Each row was made from one walk, in order. Every step used is in the known rows, and no mark comes twice. Write each row's walk.
Known rows
q/a/f/u/z/d/r: [ -1.0 -10.4   7.9  33.3  28.4 -10.0  -8.6  -4.3  15.7 -31.1 -21.9 -45.4
   5.2 -11.3  18.2  24.3  -2.0   8.6   4.2  22.2 -12.3   4.9   4.4]
m/u/z: [  3.7 -21.0  -4.5  24.2 -16.5  -3.9   9.1  -5.3 -28.6  -3.6  10.0 -44.2
  -2.9 -19.5  -1.2  14.3   8.2  10.3 -38.2  22.9   8.1   8.8  -2.4]
u/z: [-10.0 -23.1   2.9  25.2  -8.5   0.8   2.8  -9.3 -24.4  -0.1   6.8 -36.9
  -0.1 -23.1  -4.1  12.4   6.4   4.1   4.2  24.9  10.8   0.6  -5.4]
m/u/z/d: [ -4.8 -19.4   1.2  13.4   9.0  -8.9   9.0   5.4 -20.4  -0.4   9.1 -48.0
  -0.3 -13.3   2.7  14.3  10.6   5.6 -35.5  23.1   1.0  14.5   2.3]
n/q/a: [ -8.9 -23.1  -5.2  34.3 -39.6 -26.4  -2.3   1.2   9.8 -56.5   7.9 -35.3
  11.7 -20.2   2.3  19.6   3.5   6.9 -20.5  22.6   6.1 -22.8   9.7]
d/r/u: [ -2.1 -25.5  -5.3  10.9 -50.1   4.2  -6.7  -7.1  -2.9  22.1   6.2 -48.0
  15.7 -15.2   7.8  24.9 -14.7   0.1 -40.1  30.7   0.6  -4.3 -14.1]
r/u: [ -1.2 -34.2  -1.3   5.7 -40.5 -11.9  -1.1  -5.7  -7.0  18.3  10.2 -42.2
   5.2 -19.3   7.4  19.5 -20.4  10.3 -34.8  25.2   2.1  -4.5 -10.0]
a/f/d/r/n/q: [ 16.8 -31.3 -25.8  10.3 -30.1   3.2   1.8  -3.1   4.4 -15.2   8.4 -41.9
  25.7 -14.6  10.2  29.0  25.1   2.2  -3.5  29.1   1.5  11.3   2.1]
a/f/d/r/n: [ -3.7 -30.4 -20.7   4.2 -30.8  14.0  -0.4  -6.8  -8.0 -10.3   6.8 -44.8
  23.8 -16.3  13.7  31.9  16.8   7.7 -13.1  23.5   3.5  21.9  -8.5]
d/r/n/f: [ -8.5 -21.8 -13.5  18.8 -29.1  14.3  -4.2   1.7 -11.1  -7.6  -1.9 -47.4
  10.4  -9.3   3.5  17.0  31.4   1.2 -31.8  23.6  16.1  17.9  -8.4]
q/d/r/n/f/u/z: [ 12.3  -7.4  -3.5  34.8  22.9  22.1  -7.0  -1.2  -4.6  -9.1 -20.9 -48.7
  -9.1  -3.5  17.1 -11.0  51.2   0.4   7.0  24.4   5.6  22.3   0.2]
d/r: [-17.0 -20.4  -6.8  23.0 -36.4  17.1  -4.6  -9.0  -9.6 -12.5   8.9 -45.0
  17.5 -18.8   2.3  31.3   5.4  -7.8 -28.2  29.4  10.9  -7.1 -12.3]
a/f: [ -0.4 -40.4   4.8  13.9 -30.9  -8.8   0.6  -5.7  -9.9 -28.7   9.0 -36.2
  -0.4 -24.2   8.6  34.6  -3.8   3.7  -4.3  24.7  12.2   4.0  -9.5]
q/a/f/d: [ -8.7 -21.0   0.3  16.3 -33.9 -16.1  -2.1  -7.5  -0.2 -72.5   1.6 -42.2
   2.2 -20.3  18.5  22.7  -4.7  22.3  -3.9  19.5  -0.4  -9.8  -2.8]
n/q: [  2.3 -30.1  -8.8  26.2 -32.3 -10.5   3.9  -3.3  -2.1 -27.8  16.2 -38.0
   6.7 -22.0  -0.8  24.7   6.4  -2.8 -12.4  28.7   9.6 -17.7   3.0]
n/q/u/z: [  9.4 -13.1   7.3  43.4   4.3  -6.2   4.1  -4.6 -15.7 -13.0  11.9 -33.1
  -3.8 -16.8  -0.8  -1.0   6.8  -3.2  -0.1  31.4   4.1 -10.2   3.1]
z/d/r/u: [ -8.6 -23.7   0.9  -0.1 -20.7   0.0  -7.0   2.0   4.3  26.4   4.1 -51.0
  19.4  -9.0  11.8  22.7 -12.8  -4.2 -40.3  31.7  -8.2   0.3 -10.0]
z/d/r/n: [-30.7 -29.8 -14.2   2.3 -11.5  11.3  -1.8   9.8  -2.8  15.0   9.0 -44.5
  33.3 -11.8   4.9  26.3  16.5  -6.9 -40.0  22.2   2.1  23.6  -2.5]
q/d/r/n/f/u: [  6.6 -13.7  -9.3  28.2   4.0  21.6  -7.9   1.2   5.0 -29.5 -16.0 -52.0
  -5.6  -3.4  22.3   3.4  44.8  -0.7 -20.9  23.3   6.9  12.9  -3.4]
a/f/d/r: [  3.1 -18.4  -8.5  14.0 -27.5  15.9  -2.8 -15.3  -8.5 -36.0   6.2 -49.8
  10.3 -16.9  15.1  34.7   5.1   1.8  -0.6  31.4   2.9  -6.1 -13.1]
n/f/d: [ -1.6  -8.6  -3.0  19.1 -14.4   7.1   2.8 -11.6 -17.0 -52.2   3.4 -55.1
 -13.0 -11.4  10.7   9.1  16.3  14.3  -5.6  26.4  10.1 -15.4  -7.8]
a/f/u/z/d/r/n: [  4.5 -28.1  -7.1  14.7  34.3   5.9  -1.4   1.2   1.4  21.8 -12.0 -42.6
  13.8 -11.5  12.8  26.9  13.3   3.5   4.2  21.1  -5.8  33.3   2.9]
n/f/d/r/u: [ 15.1  -3.6  -6.3  12.8 -27.5  10.2  -5.3 -13.6  -7.2  -7.7  -5.5 -62.6
  -1.9  -3.8  16.2   7.6   4.9  11.4 -25.6  33.8  -1.9 -14.1 -14.3]

Which walk is each row?
[ -4.7 -19.7 -16.8   9.3 -15.5   5.3   4.7  -1.4 -18.8 -27.6   4.0 -50.0
   0.8 -10.2   8.9   4.2  26.4  19.3 -13.9  19.2  11.8   9.8  -3.1]
r/n/f/d
[ -8.3 -10.9  -5.2  23.0 -34.5  -0.3  -8.3 -10.9   3.4 -66.0  -3.6 -48.1
  14.8 -15.7  17.7  29.6   0.5  12.3  -9.0  25.0  -2.8 -10.5  -6.2]
q/a/f/d/r
[-19.7   0.0  14.9  30.8  22.4  18.2  -4.0  -0.7 -14.0   1.5   2.6 -44.6
   9.1  -7.8   6.0   3.3   6.8 -11.2 -16.9  33.0  -4.8   5.5  -8.4]
q/u/z/d/r
[  4.0 -18.6  -1.7  18.8 -27.0   4.9  -5.6 -11.1 -14.0  40.1  -1.3 -45.3
  11.2 -15.2   1.7  10.0  -7.3   1.9 -12.0  32.1  -1.0   2.7 -10.9]
d/r/u/z
[  4.7 -17.5 -17.9  28.7  -4.2  16.9  -3.5  -5.9  -2.4  -4.6 -10.9 -52.6
   1.9  -8.0  10.7  21.9  21.4   8.9 -34.9  20.4   8.7   8.5  -3.7]
d/r/n/f/u
[ -3.4 -26.6  10.5   1.6   6.2 -15.7   0.9   2.2 -10.8  38.3   1.6 -43.2
   4.2 -12.4   4.9   3.7 -12.4   6.8  -6.1  26.8  -7.5   9.2  -2.5]
r/u/z/d
[ 19.3 -25.0  -2.2  18.7 -38.9  -2.2  -9.5   1.6  16.3 -10.5   3.6 -44.0
  10.0  -9.6  17.1   4.2  16.6 -15.0 -17.0  39.2  -3.4 -11.8  -2.5]
n/q/d/r/u
[ 24.9 -18.2   0.1   9.2 -19.0   3.7  -3.7 -16.7 -11.8  18.8  -5.2 -48.8
   5.6 -12.8  13.9  13.5  -5.4  11.6  15.4  34.4  -7.8   6.8 -11.8]
a/f/d/r/u/z
[ 13.1 -30.5 -21.3  34.2 -20.5 -18.8  -7.2   0.6  27.7 -35.1  -9.8 -37.5
  21.6 -15.1  16.2  35.7   8.3  10.6 -21.2  17.7  -2.7   7.3  13.7]
d/r/n/q/a/f/u
[-19.2 -21.1   8.5  14.4  18.4  -2.9   3.3   0.9 -16.2  -0.9   5.2 -40.5
   6.5 -16.5  -0.4   8.9   8.4   0.7   6.8  24.9   2.4   4.8  -0.4]
u/z/d
[  3.3 -28.4   4.3  12.7 -19.3 -11.8   0.8  -7.6 -18.2  34.5   3.6 -39.1
   0.7 -19.2   0.7   5.0 -12.5  11.9  -7.4  26.1   2.0   3.7  -7.6]
r/u/z
[  0.2  -1.3   7.5  37.7  28.3   7.4  -1.7   2.3  -1.8  -5.6   7.2 -42.1
  10.4  -6.4   3.2   2.0  12.1 -16.2  -6.1  38.0  -6.4  -3.8   2.8]
n/q/u/z/d/r
[ 12.4 -10.8   2.2  17.6 -27.5 -12.5  -9.2 -14.1   0.2 -12.3 -14.0 -46.8
   8.3 -12.3  17.3   8.0  -9.4  22.0   8.8  28.5 -12.6   1.9  -5.0]
q/a/f/d/r/u/z
[ -8.1  -7.2  -1.9  29.1  39.0  17.6  -2.7  -9.0  -1.9   7.8  -8.8 -50.9
   8.6 -11.4   7.3  21.8   4.4  -3.0  -6.0  27.5  -6.0  -2.6  -1.0]
f/u/z/d/r
[ -9.5  -0.9   7.8  26.3  30.7  13.9  -3.0  10.4 -18.0   9.2  -8.0 -46.7
   1.9   1.8   6.8 -11.7  31.8  -3.9 -18.9  26.2   1.4  31.7  -3.0]
q/u/z/d/r/n/f
[  9.8 -26.8   9.4  20.2  42.1  -8.5   2.8  -4.8  -1.7  -5.7  -9.8 -42.0
  -8.4 -16.4  14.3  25.6  -2.9   8.3  20.1  22.7  -5.3   7.8   2.7]
a/f/u/z/d
[-20.7 -19.5 -27.9   7.3 -27.2  23.9   0.3  -6.7 -13.2  -1.4  12.5 -48.7
  31.1 -14.6   6.6  23.4  20.5   6.2 -28.3  23.4   5.0   8.5  -7.8]
f/d/r/n
[  3.3 -13.9  -9.8  37.1  -3.7   8.3   0.4   0.7 -12.2  17.8   9.0 -33.3
  18.8 -11.2  -2.1   0.9  24.2  -8.0 -15.4  29.2   3.5  16.8   2.6]
d/r/n/q/u/z
[  1.2 -23.3   4.0  11.9 -38.8   9.3 -11.9  -2.0   2.9  -1.2   0.9 -47.8
   7.5 -11.2  20.6   5.8   8.2  -9.9 -26.6  35.2  -2.0  -1.1 -13.7]
q/d/r/u
[ -9.4 -14.7  -2.9  15.6  18.7   9.5  -1.5   8.3 -13.5  16.3 -10.7 -48.6
  10.1  -3.1   1.4  -0.1  39.3  -1.7  -3.1  25.2   6.2  31.4   0.2]
u/z/d/r/n/f
[-14.5 -17.6   2.6  23.5 -28.2  22.3  -9.3  -3.4  -4.1 -38.4   5.0 -45.3
   9.7 -14.9  14.2  11.5  27.8 -16.6 -14.5  32.6   7.8  -3.6 -11.1]
q/d/r
[-11.8 -18.2 -14.6  17.7  35.2  13.7  -0.8   0.3  -3.5  31.4  -7.1 -45.7
  22.4 -10.6   6.4  17.7  15.1   2.0 -13.2  20.1  -6.8  23.7   3.7]
f/u/z/d/r/n
[  5.6  -1.7 -17.8  32.6   5.2  15.6   2.6  -5.3 -13.7   5.1  10.3 -41.0
  21.4  -8.1   3.4  -5.9  26.4   0.9  -6.7  31.3  -3.7   7.3   2.7]
f/d/r/n/q/u/z
[ -7.6 -16.4   3.7  23.7  42.7  -0.6   3.5  -5.7  -7.6   0.0  -4.2 -45.4
  -2.4 -14.9   7.3  17.9  -1.7   8.0   0.3  21.9  -3.9  -2.9   3.4]
f/u/z/d
[ -5.1 -14.1 -13.0  17.8  22.3  13.1  -2.9   5.0   5.7  -4.7 -13.4 -56.0
   6.5  -1.7  15.1  21.9  23.1   4.3 -36.8  19.8   0.8  15.5   0.8]
z/d/r/n/f/u
[  4.5 -33.1 -19.0  13.7 -31.4 -29.7   1.5   3.9  11.4 -58.9   4.9 -35.3
  19.2 -17.6  13.8  18.0  16.7  22.4  -2.9  16.5  -0.4   6.3  13.6]
r/n/q/a/f/d
[-18.2 -11.1   3.7  18.9  10.9  13.3  -2.9  -3.2 -12.2   9.6   1.2 -46.2
  16.5 -12.7  -0.8  15.8  14.8 -10.2   0.2  30.9   0.3   6.4  -4.7]
u/z/d/r
[ 27.5 -17.3   3.0  26.0 -18.2  -1.4  -8.3  -1.2   5.1   7.8  -2.6 -41.8
   5.9  -9.2  10.5 -11.0  24.0 -12.9  11.9  41.0  -4.7  -1.5   0.5]
n/q/d/r/u/z
[ -3.7  -9.7  -3.0  19.7   8.3   8.0   3.8   2.5 -15.2   4.1   4.6 -53.3
  10.3  -8.9   3.6  17.0  15.3  -3.3 -42.9  28.4  -1.8  17.6  -2.3]
m/u/z/d/r
[  1.7 -19.0  -3.7  19.2  48.9  -4.2   4.4   5.5  -8.9   5.8 -15.2 -47.5
  -9.6  -5.1   9.0   1.4  23.4  16.1  -1.2  15.8   0.8  24.4   7.9]
r/n/f/u/z/d
